Each row comes from the steps of one path. Every step used is in the known rows, and no mark comes twice. Write the path behind each row, first mark first.
In the rows, 128 means zero.
Known rows
b, l, c, n: [137 134 110 129 100  91 135 136 149 139 108 135 127 160 157 186 101 127
  84  66 133 145  95 145 141 106 116 128 175 147 129 118 118  97  94 122
 193 130  95 109 161 158  62 207 152 116 156 143 105 192 104  90 130 154
 137 133 183 149 168  92]
z, h, c: [157 127  80 106 134 127 111  88 108 127 146 126 134 152 124 146 139 116
 127 102 113 132 101 122 134 158 171  96 112 136  81 160 135 125 144 148
 133 121 121 120 149 166 178  92 125 123 154  83  88 150 110 141 142 149
  82 120 135 114 106 105]
g, p, b: [142 151 131  89 108 102 145 139  92 146  94 115 127 126 145 110  94 122
 120 123 172 109 114 154 123 167 111 133 145 130 143 151  67 133 129 148
 112 105 157 203 142 128 111 128  96  78 156 115 131 180 155 129 122 110
 115 110 109 128 160 112]
p, b, l, c, h, z: [186 156 141  82 104 104 160 156 116 135 114 170 119 132 169 195  66 104
 116  88 102 140  96 138  87 118 132 107 146 185 125 111  67  76 115 123
 178 107 156 147 135 152  38 186 113  88 144 141 131 233 122 119  91 126
  58  94 129 203 201 120]
f, g, n: [129  96 135 110 144 130 108 108 119 154 110  82 122 136 108 135 143 119
 100 155 117 128 104  83 152 106 118 173 131 121 120 158 127  89 102 129
 154 103 124 107 166 134 136 160 109 132 153 151  62 150 127  97 148 178
 148 116 170 139 145 100]
g, p: [138 141 112 115 116 102 143 131 122 133 119  95 129 145 125 111 134 140
 114 127 165 123 105 136 123 145 100 123 135 116 143 144 104 137 120 142
 137  93 134 156 164 144 124 135 113 103 166 103 133 132 135 126 125 104
 131 127 128 126 138 110]
l, c, h: [142 121 118 121 121  87 143 130 141 113 128 123 126 190 174 191 146 123
  93  94 129 184 145 134  79 119 119  85 121 149 131 122  96 107 132 100
 166  95 138 129 149 134  94 143 111 112 142 134 102 172  99 120 140 157
 115 117 132 140 152 115]
c, n, g, p: [147 134 135 125 142 104 155 126 128 151  98  79 122 165 129 155 143 128
  91  98 156 113 115 147 157  92 107 159 180 108 140 161 104 120  89 130
 151  95  99 186 209 156 122 144  91  96 175  84 108 128 136 147 142 126
 151 112 163 112 156  82]
b, l, c: [144 128 105 114  84 107 150 113 131 122 115 129 127 131 161 170 107 139
  99  92 111 157  90 124 126 135 119 104 147 159 138 122 127 109 117 137
 175 114 133 102 131 155  68 181 159 108 156 143 135 193 101 103 111 132
 125 133 162 152 148 110]
l, c: [136 127 112 126 108 122 134 113 155 120 121 126 131 128 151 154 127 103
  87 104 123 160 132 123 122 131 119  93 131 145 133 130 118 123 136 125
 149 115 119 120 137 128 101 148 134 119 157 133 129 172  99 124 134 152
 137 122 149 126 131 110]
x, h, z: [159 169 156  96 135 125 135 157 167 144 151 147 142 109 119 143 141 117
 117 122 107 117 102 111 112 118 150 119 122 128 120 121 135 127 139 141
 148 123 109 126 148 151 127 134 120 125 119  98 148 115 151 146 105  90
  72  96  83 180 170 164]
b, p, g: [152 147 120 105 128 155 139 118 125 151 126 134 126 116 128 129 122 142
  82 146 134 108 154 137 152 136 175 115 142 118 129 154 137  96 119 153
 123 125 150 138 116 151 109 108 111 107 157 131 133 150 163 106 127  87
 130  98 151 106 184 112]
z, h: [165 128 111 101 133 110 124 122 124 142 133 111 141 139 127 145 156 160
 129 121 101 140 112 141 123 122 149 104 130 131 107 159 112 132 141 131
 122 127 156 126 149 146 161 129 131 129 135  96  77 155 116 131 123 135
  86 123 102 128 130 129]
c, n, g, p, b: [150 147 152  99 128 110 155 129  97 164  62  99 120 139 149 149 102 107
  98  92 160 101 111 166 159 114 110 167 187 122 131 171  62 120  94 131
 127 105 121 232 186 146 104 137  80  72 162  95 100 175 156 146 139 131
 141  99 139 118 177  85]
f, g, p, b, l: [166 121 131  64  75 107 145 117  64 163  81 101 118 136 139 126  96 163
 125 138 160 100  68 131 150 148 103 155 153 146 138 181  68  89 110 190
 142  67 172 172 145 144  54 164  92  61 175 141  86 223 157  96 108 102
 120 112 140 141 179  94]
f, g, p, b: [150 118 149  70  91 115 124 108  83 160  84  98 116 135 128 107 110 126
 107 157 167 102 108 129 145 146  99 138 141 128 133 184  61 107 123 170
 117  68 161 189 150 118  90 135  62  72 171 136  82 188 159 110 132 122
 134 101 132 116 166  91]
n, g, p, b, l, c: [185 145 110  72  78 107 189  95  83 139  63  95 130 122 181 188  94 137
  84  74 127 125  71 143 147 149 104 130 184 166 157 171  60  99 100 155
 154  84 171 183 167 161  58 155 117  47 200 107 128 246 122 126 100 107
 126 104 145 145 180  89]
c, n: [114 136 137 141 143 110 113 153 142 149 123 130 124 152 130 141 124 114
 109 102 148 122 127 145 142 103 122 144 154 114 117 123 119 120 110 113
 147 144  83 138 151 132 121 159 117 128 116 125 109 125 131 118 152 149
 138 134 160 118 143 105]
g, n, c: [142 132 102 115 165 119 113 112 146 141 145  94 117 122 133 140 143 125
 101 105  97 114  85 103 142 162 129 144 139 122 108 114 131 116 112  90
 158 146 117 132 193 133 123 132 126 165 178 127 107 151  91  95 127 163
 123 134 172 143 140  91]
n, g, f: [144 130 111 129 123 149 140  97 102 129 111  99 109 140 152 186 146 155
 106  77 100 136 105 126 167 111 123 145 127 143 141 140 142 106  86  98
 119  99 131 173 169 165 131 104 128  92 135 135  87 132 116 144 124 130
 136 134 131 135 153 115]
z, h, c, n, g, p: [179 138  90 107 143 104 135  93 104 148 108  65 128 196 124 179 159 118
  96  71 137 122  88 147 170 125 148 128 174 114  92 188 108 116  96 147
 155  90  88 176 229 195 173 107  89  85 196  40  64 151 129 161 154 148
 111  99 168 108 137  66]
f, g, n, c, l: [130  98 119  99 134 137  66  75  93 162 162  82  76 154 122 147 160 103
  98 117  71  97  76 110 191 135  86 165 139 131  94 145 110 107  91 124
 164 101 129 130 193 120 103 157 117 173 207 135  66 152 117 103 135 179
 153 124 197 160 169  71]
f, g, p: [140 105 131 100 105 117 136 110 114 152 114  75 118 156 108 109 145 141
 108 160 167 119 111 112 143 119  93 137 138 114 136 180 102 114 120 172
 140  58 140 143 173 129 108 144  83  94 179 122  90 144 137 115 136 116
 148 121 147 118 138  92]
z, h, c, n, g: [168 127 104 121 156 132 124  87 108 143 119 104 131 170 121 197 154 106
 107  71  95 121 104 137 169 109 174 140 155 123  76 177 130 109 102 134
 145 116  79 148 188 181 183  99 106 105 160  60  60 146 115 156 157 167
 108 107 164 106 128  84]
v, h: [144 126 116 116 159 110 142 141 126 102 148 115 123 136 130 158 136 140
 133 123 127 134 140 146 126 120 119 137 129 156 130 146 133 137 133  91
 125 110 127 111 130 154 124 117 124 123 118 135 120 136 137 119 137 123
  88 135 121 131 138 151]
l, c, n, g, p, b: [158 154 134  87 112  97 157 112 122 152  51 102 124 153 174 180 109  93
  51  60 155 129 115 157 149 122  94 130 186 134 141 168  48 115 104 129
 155  90 118 214 200 149  87 156  83  61 185  98 104 212 133 141 150 151
 143  95 157 123 179  63]
s, z: [164 141 132 126 144 139 117 132 131 124 111 142 105 138 111 156 126 132
 140 135 136 120 121 134 145 130 110 114 106 119 124  93 140 110 116 139
 140 139 102 102 130 117 142 131 120 118 129 112 156 107 134 156 150 125
 117 121 135 149 117 143]
p, g, n, c: [162 128 110 103 159 132 111 100 130 145 152 103 120  90 151 149 126 104
  82 116  84 112 112 124 155 151 144 150 148 121 104 130 141 128 125 103
 160 149 110 116 193 150  96 129 126 142 179 163 105 152 102  80 150 147
 125 138 208 121 184 110]
f, g, n, c, h: [150  92 124 108 159 104 104  97 120 149 149  71  94 188 138 175 181 142
  91 131  95 145  97  92 131 123 121 151 128 126  87 146 102  80  99 100
 167  85 141 130 206 133 107 141  75 151 171 151  38 163  82  80 145 185
 124 128 173 139 167  78]
p, b, l, c, h, q: [180 143 124  67  81  67 139 117  79 118 103 155 114 147 167 190  76 113
 114  90 130 158 116 152  63 138 147 100 124 178 117 122  40  98 138 107
 165 116 198 156 114 163  40 157 106  64 147 154 102 221 103 115 101 140
 112 100 112 181 216 105]
n, g: [145 119 141 128 141 147 148  97 110 127 109 102 126 116 135 162 147 134
 130 117  98 120 132 119 154 102 132 148 146 131 134 156 130 114 107 128
 118 117 132 143 151 144 140 101 127 119 142 107 126 130 122 151 121 124
 142 116 133 119 125 120]
p, b: [132 140 145  96 122 131 123 136  99 139  98 147 125 110 148 123  90 107
 135 114 128 112 129 144 128 150 132 131 131 142 126 140  86 126 134 133
 109 135 150 169 109 117 113 122 109 106 120 135 122 171 146 132 130 132
 111 108 106 133 149 130]

Write each row's path
[148 137 125 122 125  92 165 115 149 139  80  69 127 171 154 182 146 103
  52  66 150 140 114 144 150  94  91 122 184 123 143 161  96 117  94 128
 169  85  95 174 219 167 101 162 100  89 196  87 111 170 109 139 146 149
 159 109 181 113 160  59] : l, c, n, g, p
[160 132 119 108 131 125 172 105 107 137 101  68 124 141 129 144 153 142
 111 119 133 116 113 128 147 119 110 141 162 124 152 165 107 126 106 145
 128  82 138 173 185 155 134 111 104  94 178  87 134 139 137 156 113 101
 146 112 135 120 138 103] : n, g, p
[167 140 108 113  99  84 175 111 127 142  81  79 131 169 159 194 127 135
  64  56 140 133  71 146 162  95  95 142 201 144 148 156 103 103  75 136
 191  86 106 154 212 187  64 192 119  81 207  94 106 201 108 119 118 124
 156 117 199 138 180  58] : b, l, c, n, g, p
[156 136 151 122 152 122 138 161 139 136 153 143 119 158 113 151 123 103
 143 138 115 129 141 133  86  92 137 122 119 139 117 105 112  99 120 115
 157 100 129 132 153 140 116 143  94 129 114 119 134 114 130 149 112 124
  78 109 119 177 159 132] : c, h, z
[178 128 117  78 125  96 110  95 108 130 130 121 130 132  94 138 147 135
 134 133 107 139 121 143  97 121 172 104 107 120  92 152  97 138 160 126
 128 125 179 128 144 169 153 119 124 110 147  92  83 133 125 148 123 132
 107 111  91 144 152 122] : z, h, q
[146 100 120 104 151 131  99  83 136 152 138  72 102 130 125 143 164 127
  88 132  92 116  85  79 167 137 117 156 137 115 103 148 128  97 107 121
 155 106 125 122 203 122 111 139 104 161 186 153  73 153  93  85 143 172
 137 134 189 128 142  78] : f, g, n, c
[146 158 113 100 159 138 128 124 131 161 121 113 136 112 123 139 122 133
  65 135 132 112 124 113 153 141 176 145 140 119 129 150 141  82  98 131
 149 134 147 122 149 176 126 138 125 121 173 137 111 164 156  94 131 123
 130  96 173 132 198 104] : b, p, g, n
[116 153 111 112 100 129  85  98  95 117 184 144 121 161 140 158 155  86
 127  81 123 116  87 131 154 173 127 113 109 142 104 129 123 142 129 153
 151 117  95 135 121 159 135  88 133 127 157  86 105 124 158 162 129 121
 119  97 118 167 157 129] : x, h, c, l
[122 136 124 133 123  98 114 132 169 134 106 131 129 164 146 162 121  92
  70  74 145 151 133 143 137 104 108 106 160 130 122 117 113 118 120 110
 164 136  85 130 162 135  98 178 119 124 150 133 109 163 103 116 159 173
 143 124 172 122 147  91] : l, c, n
[211 149 113  73 145 112 103 101 109 124 111 130 107 145  75 162 148 142
 141 138 120 127 109 153 116 119 154  91  87 107  85 117 108 124 151 135
 135 140 157 107 143 159 166 121 117  99 148  83 117 114 124 177 145 122
  97 106 101 161 143 132] : s, z, h, q
[149 151  95  92 146 159  89  87 106 163 167 109  95 132 129 146 137 113
  69 107  80  79  92 139 191 169 139 142 149 127 106 132 122 104  87 119
 157 140 151 143 166 151  97 132 131 166 227 119 109 167 151 108 116 123
 138 100 204 162 221  74] : b, p, g, n, c, l
[162 141 134  95 104 111 157 109 100 148  61 132 123 121 183 214  81 115
  87  47 108 123  91 152 160 102 128 154 197 162 133 150  72  84  87 122
 166 128 127 168 158 155  55 179 127  79 157 129  96 235 114 117 115 152
 134 107 168 147 189  82] : p, b, l, c, n, g
[166 101 128  84 156  87  93  81 113 141 151  70  84 175 109 169 171 116
  99 139 107 136  98  98  97 123 141 145 104 115  71 135  87  93 124  88
 173  87 160 137 200 158 100 130  67 131 187 150  44 140  76  97 135 181
 148 117 156 157 196  71] : f, g, n, c, h, q
[148 120 114 122 143 110 131 125 132 129 164 116  99 178 159 165 163 147
 125 109 109 139 121 136 106 153 132 101 121 134 105 107 106 121 123  98
 141 112 142 158 168 121 101 109  94 147 149 129 101 139  86 114 121 135
 100 139 133 129 153 108] : n, c, h
[170 147  96  99 170 125 133 122 136 159 161  96 113 166 156 177 155 151
  64 122 112 123 122 122 128 162 177 125 139 123  98 135 119  72  94  94
 164 119 161 149 185 160 100 121  90 140 182 137  85 175 115  82 129 131
 104 101 179 132 218  85] : b, p, g, n, c, h
[134 157 100 131 129 126 114  97 125 134 131 121 120 185 156 226 164 117
  72  25 130 136  73 121 187 125 160 141 134 133 105 146 151 108  82 105
 156 104  52 176 190 204 145  91 107  78 144 105  54 122 120 146 155 142
 122 111 139 136 188 104] : x, h, c, n, g, f
[131 124 104 121 148 127  78 100 104 145 171 113  98 147 134 144 146  91
 113  93  78  96  74 131 168 163  97 154 136 133 108 106 113 129 100  95
 163 141 119 141 184 128 115 145 148 185 197 117 104 144 112 121 124 163
 136 129 181 175 160  90] : g, n, c, l
[145 129 133 106 148 120 120 124 124 144 131 116 153  88 144 142 113 100
  90 135 110 126 128 129 146 117 151 165 137 130 131 142 136 113 117 109
 152 141 113 102 163 167 118 145 139 112 148 160  95 149 132  95 152 146
 133 128 190 126 175 144] : p, g, n
[176 112 144  99 175 124 107 121 143 167 163  87  88 162 113 164 154  98
 101 135  78 121  92  83 128 106 123 154 122 128  83 127 115  74  97 113
 189  81 125 125 223 136  98 159  72 158 176 135  77 144  92  97 126 177
  90 108 181 175 176  86] : f, g, n, c, h, z
[136 127 133 130 126 121 144 109 152 132  89 102 129 151 159 199 141 101
  67  69 107 147 131 133 157  79 119 134 176 130 128 141 110 111 104 105
 162 113  85 143 186 147 108 153 122 111 157 113 109 167 100 143 151 175
 161 115 180 119 148  85] : l, c, n, g
[168 149 137  86 111  96 167 132  73 163  63 109 121 139 155 165  90 144
 113  75 151  94  73 168 170 114 117 181 196 142 141 166  68 105  71 140
 152 106 131 205 183 171  78 169  98  67 173 102  96 206 149 118 107 112
 127 108 157 141 198  84] : c, n, g, p, b, l
[164 143 137 124 131 109 148 149 164 127 140 145 117 163 143 183 120  81
  98 111 113 155 140 124  80  94 124  83 124 153 122 113 101 104 130 108
 179  88 121 119 164 142  90 157 105 120 140 118 139 156 105 140 127 146
  85 109 138 180 161 121] : l, c, h, z
[161 141 120  89  88  83 157 138  93 125 100 151 123 160 195 204  92 140
 108  75 125 165 111 154  91 144 130 105 142 183 131 127  62  82 116 119
 159 101 176 149 124 150  48 167 116  82 132 154  93 252 102  97 108 146
  94 109 126 165 189 118] : p, b, l, c, h
[149 129 107 120 172  92 127 130 137 135 155  88 109 177 151 174 158 134
 101 103  98 146 105 117 108 152 134 137 129 129  99 106 104  99 103  69
 167 120 133 152 202 137 117 137 107 157 159 133  76 159  77  99 132 175
 113 133 157 154 160  94] : g, n, c, h
[153 135  89 128  94 108 142 105 120 138  89 112 108 178 178 241 117 146
  59  18 107 154  70 140 190  89 113 142 171 163 143 131 132  80  60  91
 181  95 100 154 195 199  67 182 144  78 165 148  69 193  84 112 123 161
 142 142 191 156 192  78] : b, l, c, n, g, f
[174 118 113 102 163  95 118 118 123 144 162 101 117 148 168 178 149 122
  86 120  95 137 123 137 121 146 146 141 137 128  99 130 109 110 117  80
 166 123 129 130 203 157  88 129  98 131 166 162  71 157  89  76 147 151
 107 138 200 127 196 118] : p, g, n, c, h
